Each row was made from one path, in order. Every step used is in the known rows, and no mark comes twice. Write each row's path.
Known rows:
nepam gugar: [ 15  21  27 -12  11  -1  -9   8  13  -9  -4 -10   2   7  28  14  -2 -12
   6  13 -15  -3   0 -15  16]
gugar nepam lumun: [-13  32   5  -1   6  10  -2 -12  -5   5  -3 -19  -4  16  23   3 -12  11
  11   4  -7   5   6  -8  23]
bemif rofaf: [ -2  14  17 -10   7   2 -13  -1   3   3  -4 -23   0  12  33  10  -3   4
  13  -1  -1  -1  12 -13  -2]
rofaf zoge nepam gugar bemif vadam: [  4  15  15 -17   7  -6  -4   0  24 -11 -15  -8 -14  -8  20   4  -3   1
   4   9  -3   5   8 -19  10]
zoge nepam lumun: [-13  28   1  -5   5   3  -6 -13   2  -2   1  -5  -5   9  24   6 -17   1
  12   4  -8  -2  12 -12  15]
bemif vadam gugar: [ 24  31  24 -10  -2   0 -14   7   6  -8  -3 -17   4  13  16   5  -4  15
   8 -18 -14   0  -4 -10   3]
bemif vadam: [ 19  32  20  -9   4   2 -17  -2   5  -7  -8 -18  -2   8  25  10  -5   3
  16 -10  -8  -2  -2 -13   4]
bemif rofaf zoge nepam gugar vadam: [-21  -8  18 -20   4   5   5   4  25  -7 -12 -11 -11   4  27  11  -1   9
   9   9   4   6  13 -16  -4]
nepam gugar rofaf zoge: [ 11  26  18 -20   3 -10 -10  13  10 -22 -11 -12  -1 -10  23  26  -6  -6
   5  30 -13  -6  -1 -16  10]
bemif rofaf zoge: [ -9   7  14 -19   0  -2  -6   1   8  -8  -8 -22  -2   7  29  18  -2   3
   8   3   6  -3   6 -14  -9]
gugar rofaf zoge nepam: [ -7  23   5 -18   4  -9 -11   2   3 -16 -12 -15  -8 -17  19  20 -15   9
  11  25  -7  -6   7 -20   8]
lumun nepam gugar vadam bemif rofaf: [  1   3  32  -9  -9  11 -10   5  13  11   3 -11 -23  17  38  -4  -9  -8
   7  10  -7  12  -1 -17  -1]
vadam bemif gugar: [  9  22  33 -15   1  -6 -14   7  13   5  -5 -17 -15   7  23   0 -12  -3
  16   7  -7   0   2 -25  14]
lumun nepam gugar bemif vadam: [ 26  32  25  -7   2   5 -15   1  10   1  -1 -16 -18   6  33  -5  -5 -14
   0   3 -16  10   1 -18  11]
rofaf zoge nepam gugar bemif: [ -4  10  17 -19  10  -8   1   0  21  -8 -12  -8 -14  -8  22   5  -4  -4
  -1  21  -4   4  11 -21  17]
vadam gugar: [ 13  21  23 -13   0  -4 -11  11   0  -9  -1 -16   5  14  17   7  -5  10
   2  -3 -15   1   0 -13  12]
vadam bemif rofaf zoge nepam: [-18  -1  16 -14  -5  -6 -12  -6  13   9  -7 -14 -19   1  25   4 -13   7
  12  13   8  -4   7 -19  -8]
lumun nepam: [ 11  25  21 -10  -1   5 -15  -3  -2   0   7 -18 -10  11  33   9 -12 -10
   6   5 -13   0  -6 -21   8]
lumun nepam gugar: [ 17  24  28 -11   2   4 -12   5   8  -4   9 -12 -10  10  33  13  -8 -19
   1  12 -19   3  -9 -19   9]
gugar bemif: [ 11  24  15  -9   9  -5 -14  -3   0   3 -12 -19 -11   2  31  -6  -2   1
   5  10  -7   7  21 -19  24]
zoge nepam: [ -6  18  14 -10  13   1  -9  -5  11  -1  -5 -11  -7   2  24   6 -11   5
  13   6  -7  -2  10 -19  15]
rofaf zoge: [  2  14  16 -18  -2  -5  -6   0   5 -17  -8 -17  -1   1  24  21  -5  -1
   6  10  -2  -5  -5 -21   6]

Which path is each row?
[  4  16  32 -19   6   5   3  13  18  -9 -14 -17  -7  12  25   2  -1   7
  17  -3  -8  12  12 -23  19] -> bemif gugar vadam
[ -5  22  23 -23  -2 -13 -12   7  16  -2 -13 -15 -22 -15  16   6 -20   7
  16  23  -6  -3   5 -26  11] -> vadam bemif gugar rofaf zoge nepam
[  7  38  12  -3  -2  10  -4  -1   0  -2  -3 -19   1  19  10  -1 -11  26
   7 -19 -14   7  -1  -3  11] -> bemif vadam gugar nepam lumun
[-20   3  11 -19   4  -2  -4  -5  15  -2  -7 -17  -8   2  26  15  -5   9
  10   4   8  -2  11 -17  -8] -> bemif rofaf zoge nepam
[-15  -1  22 -17  -1  -5 -11   1  23   7  -5 -10 -18   0  26   6 -11  -1
   9  18   4  -3   5 -17  -7] -> vadam bemif rofaf zoge nepam gugar
[-12   9  14 -19   4  -5  -3  -4  13 -12  -9 -12  -7  -4  21  17 -10   3
   7  11   0  -4   1 -21   6] -> rofaf zoge nepam
[ -6   9  19 -20   7  -5   1   2  24 -15  -7  -5  -6  -5  20  18  -5  -5
   4  17  -5  -5   0 -20   8] -> rofaf zoge nepam gugar
[-10  -1  25  -6  -7   6 -13   2   7  11 -11 -17 -18  14  33  -8  -7  12
  19   8   5  10  13 -18   0] -> gugar vadam bemif rofaf
[ -8   3  19 -14  -8  -6 -16  -2   8   6  -7 -18 -14   5  27   8 -11   2
  11  12   8  -5   2 -17  -8] -> vadam bemif rofaf zoge
[ 12  28  23  -8   4   5  -8   5   6   0  -8 -23  -2  14   9  -2  -5  27
   8 -17 -12   7  -3  -8   9] -> bemif vadam gugar nepam
[ 12  39  21 -20   9  -8 -12  13   6 -12 -10 -21  -4  -5  23  13  -9   4
  17  12 -15  -1  11 -21  18] -> bemif gugar rofaf
[ 25  41  17 -12  -2  -3 -20  11  -2 -13  -8 -19   4   2  14  10  -9  21
  10  -8 -17  -2   1  -9   3] -> bemif vadam gugar rofaf
[ 20  35  15 -17  -8  -7 -15  12   1 -20 -11 -20   2  -2  11  17  -8  21
   7  -3 -13  -2  -5 -12  -3] -> bemif vadam gugar rofaf zoge
[  1  26  16 -12  17  -4 -11   7  14  -7  -8  -7  -6 -10  23  11 -12   1
  11  24 -15  -3  11 -15  19] -> zoge nepam gugar rofaf
[ -2   6  27  -6  -6   6 -14   2   5   5 -12 -11 -18   9  29  -6 -11  10
  17  13  -2   7   6 -21  13] -> gugar vadam bemif
[  5  11  21 -17  -3  -1  -8   1  10   0  -1 -18 -18   6  35   2  -2 -14
  -6  14  -6  10   6 -19   1] -> lumun nepam gugar bemif rofaf zoge
[ -7  30   1 -16  -8  -9  -5   7  -4 -18  -4  -9   1  -3  11  16 -18  20
   1  12 -15  -3   4 -10   9] -> vadam gugar rofaf zoge nepam lumun
[  6  14  18 -13   3  -6 -11   7   0   5  -8 -22  -4  13  24 -11   1  17
  -2  -4  -7  12  24 -11   8] -> vadam gugar bemif rofaf
